What can hang from each mark:
z_953: z_653
z_772: z_653
z_375: z_127
z_447: z_472 z_953
z_127: z_375 z_472
z_472: z_447 z_653
z_653: z_279 z_375 z_472

Each row was made from one small tree. The marks that hang from a mark follow it in brackets, in the order of their numbers. Every link used is in the known rows. Write each row's tree.
Known rows:
z_472[z_447]: [ 0.89 -0.29 -0.70 -0.01 -0.20 -0.03  0.02  0.23 -0.38  1.21  0.07  0.53
 -1.36  0.01 -1.65  1.05 -0.34 -0.80  0.28 -0.31  0.56]
z_127[z_375 z_472[z_447[z_953]]]: [-0.80 -0.32 -1.23 -0.78 -0.11  1.80  0.20 -2.68  0.81  1.54 -1.77 -0.98
  1.06  1.48 -0.82  1.61  0.58  0.99 -2.45  2.13  0.95]
z_375[z_127[z_472[z_447 z_653[z_279]]]]: [ 0.60 -0.43  0.74  1.52 -0.87  0.85 -2.38 -0.40  0.81  2.86 -1.07  0.88
 -1.59 -0.01 -1.65  2.47 -0.38  0.44 -0.21  0.81  0.44]
z_653[z_472]: [ 1.25 -0.51  1.24  0.84  1.73  0.76  0.56  1.27  0.52  0.59 -1.07  0.01
 -0.32 -1.35  0.26  0.47  0.14  0.47 -0.32  0.58  0.22]
z_127[z_472[z_447 z_653[z_279 z_375]]]: [ 1.17 -0.66 -0.96 -0.12  1.60  0.74 -3.18 -0.08  1.21  3.08 -2.52  0.83
 -1.10 -1.69 -1.36  2.57 -0.29  2.51 -1.75  1.36  0.24]
z_953[z_653[z_279 z_375[z_127] z_472]]: [-1.28 -1.44  1.34  1.09  1.30  1.81 -0.12  0.25  1.47  2.53 -1.70  1.55
 -0.97 -1.73  1.85  0.66  0.17  2.62 -1.37 -1.19 -1.86]
z_127[z_472]: [-0.33 -0.04  1.21  0.38  0.76  1.05  0.01 -0.58  0.25  0.32 -0.48 -0.58
  1.38  0.31 -0.63  1.08 -0.25  0.21 -0.42  1.53  0.25]
z_375[z_127[z_472[z_653[z_279]]]]: [-0.31 -0.12  1.25  1.65 -0.48  0.78 -2.47 -0.58  1.39  1.71 -1.28  0.31
 -0.10  0.03 -0.07  1.33 -0.17  1.12 -0.30  1.13 -0.07]
z_653[z_375]: [-0.66 -0.31 -0.77 -1.49  0.85  0.59 -1.08 -0.53  1.15  0.05 -0.92  0.55
  0.39 -1.21  0.09 -0.25  0.37  1.43 -0.72 -0.58 -0.41]
z_472[z_653[z_279 z_375]]: [ 0.55 -0.33 -1.66 -0.43  0.98 -0.53 -3.37  0.26  1.67  1.31 -2.22  0.80
 -1.33 -1.97  0.82  0.69  0.26  2.99 -1.54  0.31 -0.42]
z_375[z_127[z_472[z_653]]]: [-0.80  0.79  1.53  0.33 -1.83  0.46 -1.69 -0.55  1.47  0.84 -0.73 -0.43
  0.66  0.11  0.23  1.49 -0.32 -0.78  0.58  1.02  0.21]
z_375[z_127[z_472]]: [-1.75 -0.04  2.22  0.58 -0.65  1.85  0.07 -1.46  0.95  0.16  0.14  0.05
  1.30  0.56 -0.88  0.50 -0.01 -0.41  0.18  0.43 -0.06]
z_953[z_653[z_279 z_375 z_472[z_447]]]: [ 1.14 -1.58 -0.26  0.92  2.48  1.24 -0.04  1.33  0.39  3.84 -2.09  1.50
 -2.40 -1.98  0.41  2.01 -0.29  2.74 -1.80 -0.45 -1.19]
z_953[z_653[z_375[z_127]]]: [-2.91 -0.12  0.38 -0.94 -1.87  0.83  0.05 -0.86  1.02  1.11 -0.01  0.98
  0.04 -0.54  1.86  0.29 -0.07  0.50  0.06 -1.83 -1.88]
z_472[z_447[z_953] z_653]: [ 0.99  0.36 -2.04 -0.55 -2.23 -0.92 -1.38  0.53  0.89  1.44 -1.45 -0.82
 -1.92  0.02 -0.20  1.50  0.09 -0.10 -1.75  0.43  0.99]
z_375[z_127[z_472[z_447[z_953]]]]: [-1.64 -0.57  0.76  0.27 -1.65  2.28  0.08 -1.71  1.32  1.14 -0.75 -0.38
 -0.02  0.88 -1.92  0.80  0.32 -0.20 -2.05  0.31  0.57]
z_772[z_653]: [ 1.57  0.78  1.31 -0.06  2.17  0.21 -1.35 -0.39 -0.75  0.62  0.81  0.06
 -1.16  1.27  0.30  0.02  0.11  1.03 -0.15 -0.10 -0.09]
z_772[z_653[z_279 z_375[z_127] z_472]]: [ 0.99 -0.83  2.82  0.60  4.56  2.70 -2.66 -0.65  1.52  2.02 -1.46  1.75
 -2.36 -1.26  0.33 -0.36  1.05  3.99 -1.68 -0.99 -0.94]
z_127[z_375 z_472[z_447 z_653[z_279]]]: [ 1.35 -0.16 -1.39  0.64  0.71  0.38 -2.26 -1.18  0.38  3.62 -2.13  0.18
 -0.21  0.48 -0.60  3.15 -0.17  1.60 -0.47  2.51  0.81]
z_953[z_653]: [-0.77  0.25 -0.09  0.26 -1.09 -0.56  1.16  0.67 -0.66  1.17  0.63 -0.25
  0.01  0.66  1.63  1.05 -0.68 -0.26  0.17 -0.22 -1.06]
z_653[z_375[z_127]]: [-2.22 -0.25  0.47 -1.21 -0.62  1.32 -0.89 -1.34  1.82 -0.01 -0.48  1.22
  0.05 -1.06  0.18 -0.73  0.59  0.97 -0.14 -1.73 -0.80]
z_653[z_279 z_472]: [ 1.71 -1.30  1.05  2.09  3.15  1.17 -0.01  1.03  0.44  1.41 -1.77  0.71
 -1.01 -1.36 -0.01  0.30  0.14  2.31 -1.39  0.70 -0.07]
z_447[z_472[z_653[z_279 z_375]]]: [-1.47 -0.56 -2.85  0.05 -0.12 -1.15 -4.17  0.76  3.62  1.79 -2.18 -0.13
 -0.85 -3.12  0.00  1.05 -0.03  3.81 -1.16  0.86  0.15]

Which tree is each row?
[-3.74 -0.34 -1.99  0.54 -3.20 -0.93  0.40  0.46  2.41  1.15 -0.31 -2.20
  0.22  0.04  1.02  0.87 -0.32  1.48 -2.12  0.68 -0.30]	z_447[z_472 z_953[z_653]]
[-0.01  0.61 -0.46 -1.43  0.62  0.25 -2.67 -0.40  1.88  0.78 -2.05 -0.40
  1.02 -1.58  0.59  1.62 -0.19  1.52 -1.15  1.66  0.03]	z_127[z_472[z_653[z_375]]]
[-2.65  0.09 -3.22 -1.50 -2.39 -1.14 -3.25  0.25  4.72  0.59 -2.52 -1.73
 -0.11 -2.47  0.65  0.66  0.49  3.02 -2.67  1.06  0.56]	z_447[z_472[z_653[z_375]] z_953]
[ 1.58 -0.52 -2.40 -0.42  0.72 -0.37 -3.20  0.61  0.92  2.73 -2.10  1.41
 -2.53 -1.91 -0.67  1.60  0.03  2.26 -1.04 -0.02  0.10]	z_472[z_447 z_653[z_279 z_375]]
[ 1.37 -0.33  0.38 -0.35  4.39  1.09 -3.20 -1.08  0.19  1.42 -0.71  1.28
 -1.99 -0.08  0.11 -0.21  0.63  4.12 -2.02 -0.30 -0.83]	z_772[z_653[z_279 z_375]]
[ 0.01 -0.46  1.33 -0.20  2.70  1.92 -3.04 -2.02  0.99  1.30 -0.21  1.90
 -1.87  0.05  0.16 -0.64  0.85  3.61 -1.26 -1.45 -1.14]	z_772[z_653[z_279 z_375[z_127]]]
[ 0.49 -0.36 -0.62 -0.20  1.89  0.63 -3.28 -0.43  1.80  1.71 -2.61  0.28
  0.08 -1.48  0.11  1.47 -0.11  3.17 -1.90  1.84 -0.29]	z_127[z_472[z_653[z_279 z_375]]]
[-4.45 -0.55 -2.77 -0.94 -2.42 -0.34 -0.59 -0.07  3.32  1.19 -1.27 -1.69
  0.55 -1.34  1.33  0.57  0.17  3.01 -2.98  0.18 -0.75]	z_447[z_472 z_953[z_653[z_375]]]
[ 0.49 -0.02  3.02 -0.57  3.18  2.20 -1.83 -0.61  1.53  1.10 -0.87  1.03
 -1.38 -1.17  0.76 -0.20  0.84  2.11 -0.67 -1.10 -0.60]	z_772[z_653[z_375[z_127] z_472]]
[-5.94 -0.51 -1.78 -0.71 -3.90  0.49 -0.77 -0.97  3.95  1.02 -0.71 -1.04
  0.24 -1.01  1.36  0.06  0.39  2.25 -2.21 -1.09 -1.03]	z_447[z_472 z_953[z_653[z_375[z_127]]]]
[-0.53  0.47  1.63 -1.43  1.47  1.47 -2.28 -1.95  1.13  0.57  0.44  1.16
 -1.19  0.18  0.47 -0.73  0.83  1.77 -0.33 -1.63 -0.96]	z_772[z_653[z_375[z_127]]]
[ 0.16  0.38 -1.97 -0.85 -1.38  0.33 -1.30 -1.78  1.41  2.30 -2.39 -1.42
  0.47  0.86  0.32  2.74  0.24  0.72 -2.20  2.56  1.27]	z_127[z_375 z_472[z_447[z_953] z_653]]
[ 0.08 -0.60 -1.25 -0.20 -0.97  0.39 -3.40 -0.32  1.70  2.62 -1.61  1.95
 -2.66 -1.67 -0.76  1.10  0.28  1.56 -0.47 -1.23 -0.30]	z_472[z_447 z_653[z_279 z_375[z_127]]]
[-3.13 -1.19 -2.43  1.88 -1.82 -0.66 -0.33  0.41  2.31  1.99 -0.86 -1.63
 -0.47 -0.01  0.92  0.80 -0.15  3.14 -3.04  0.93 -0.57]	z_447[z_472 z_953[z_653[z_279]]]
[ 0.07  0.42  0.96  0.26 -2.10  0.52 -1.53 -0.22  0.90  2.13 -0.54  0.17
 -0.61  0.02 -1.39  2.44 -0.46 -1.50  0.89  0.62  0.75]	z_375[z_127[z_472[z_447 z_653]]]
[-2.37 -0.37  0.81  0.67 -2.87  1.45  1.31 -1.26  0.61  2.22 -0.23 -0.69
 -0.15  1.84 -0.42  1.87 -0.32 -0.54 -1.84 -0.09 -0.44]	z_375[z_127[z_472[z_447[z_953[z_653]]]]]
[-2.92 -0.94  1.05  0.61  0.35  2.20 -0.78 -1.71  1.12  2.24 -0.98  1.00
  0.61 -0.28  0.70  1.17 -0.16  2.37 -1.52 -0.21 -1.89]	z_953[z_653[z_279 z_375[z_127[z_472]]]]
[-1.61 -0.59 -1.18 -1.19 -0.53  1.45  0.37 -1.08  1.14  2.33 -1.52 -0.49
  0.27  0.14  0.10  2.12 -0.20  1.65 -3.40  0.79 -0.61]	z_127[z_472[z_447[z_953[z_653[z_375]]]]]
[-2.01 -1.06  1.20  0.09  1.53  2.86 -1.81 -2.11  1.83  1.07 -1.38  1.33
  0.72 -0.85 -0.73  0.02  0.49  2.78 -1.77 -0.02 -0.77]	z_653[z_279 z_375[z_127[z_472]]]
[ 0.80 -1.14 -0.72 -1.04  1.76  1.77 -0.13  0.35  2.11  1.34 -2.80  0.12
 -1.62 -2.13 -0.70  0.64  0.85  2.06 -3.52  0.09  0.59]	z_653[z_375 z_472[z_447[z_953]]]
[ 2.82 -0.23  1.26 -0.91  4.56  1.67 -1.34  0.52  0.53  2.38 -1.11  0.93
 -2.58 -1.33 -0.80  1.33  0.38  2.22 -1.02 -0.34  0.23]	z_772[z_653[z_375 z_472[z_447]]]
[ 1.43 -0.21  2.43 -0.79  3.05  2.40 -1.65 -0.36  1.11  2.36 -0.74  1.49
 -2.83 -1.03 -0.84  0.84  0.72  1.46 -0.37 -1.51 -0.16]	z_772[z_653[z_375[z_127] z_472[z_447]]]
[-2.03  0.37 -2.62  0.00 -3.29 -1.85 -2.41  0.85  3.47  0.50 -1.45 -2.40
 -0.17 -1.12  0.49  0.87  0.13  1.50 -2.02  1.48  1.15]	z_447[z_472[z_653] z_953]
[-0.41 -0.51  0.54 -0.38  1.31  0.73  0.60  1.09  0.90  1.80 -1.60  0.18
 -0.18 -1.83  2.09  1.19 -0.18  1.70 -0.91 -0.17 -1.31]	z_953[z_653[z_375 z_472]]
[-0.67  0.34  0.25  0.07 -3.01  0.80 -1.38 -0.79  1.94  1.50 -1.42 -0.82
 -0.73  0.53 -0.86  1.82  0.00 -0.49 -1.72  0.80  0.94]	z_375[z_127[z_472[z_447[z_953] z_653]]]
[-0.64 -0.23 -2.14  1.54 -1.07 -1.59 -3.18  1.33  2.57  1.74 -1.35 -0.76
 -1.02 -1.64 -0.26  1.42 -0.34  2.29 -0.34  1.41  0.62]	z_447[z_472[z_653[z_279]]]
[ 1.68 -0.52 -2.30  0.81 -0.75 -0.55 -2.35  0.58  0.81  2.16 -2.01  0.00
 -3.02 -0.13 -0.49  1.29  0.27  1.76 -2.69  0.62  0.73]	z_472[z_447[z_953] z_653[z_279]]
[ 0.02 -1.15 -1.81  1.47 -0.86  0.15  0.52  0.05 -0.48  2.88 -0.85 -0.10
 -2.53  1.00  0.24  1.22 -0.16  1.60 -2.93 -0.10 -0.68]	z_472[z_447[z_953[z_653[z_279]]]]
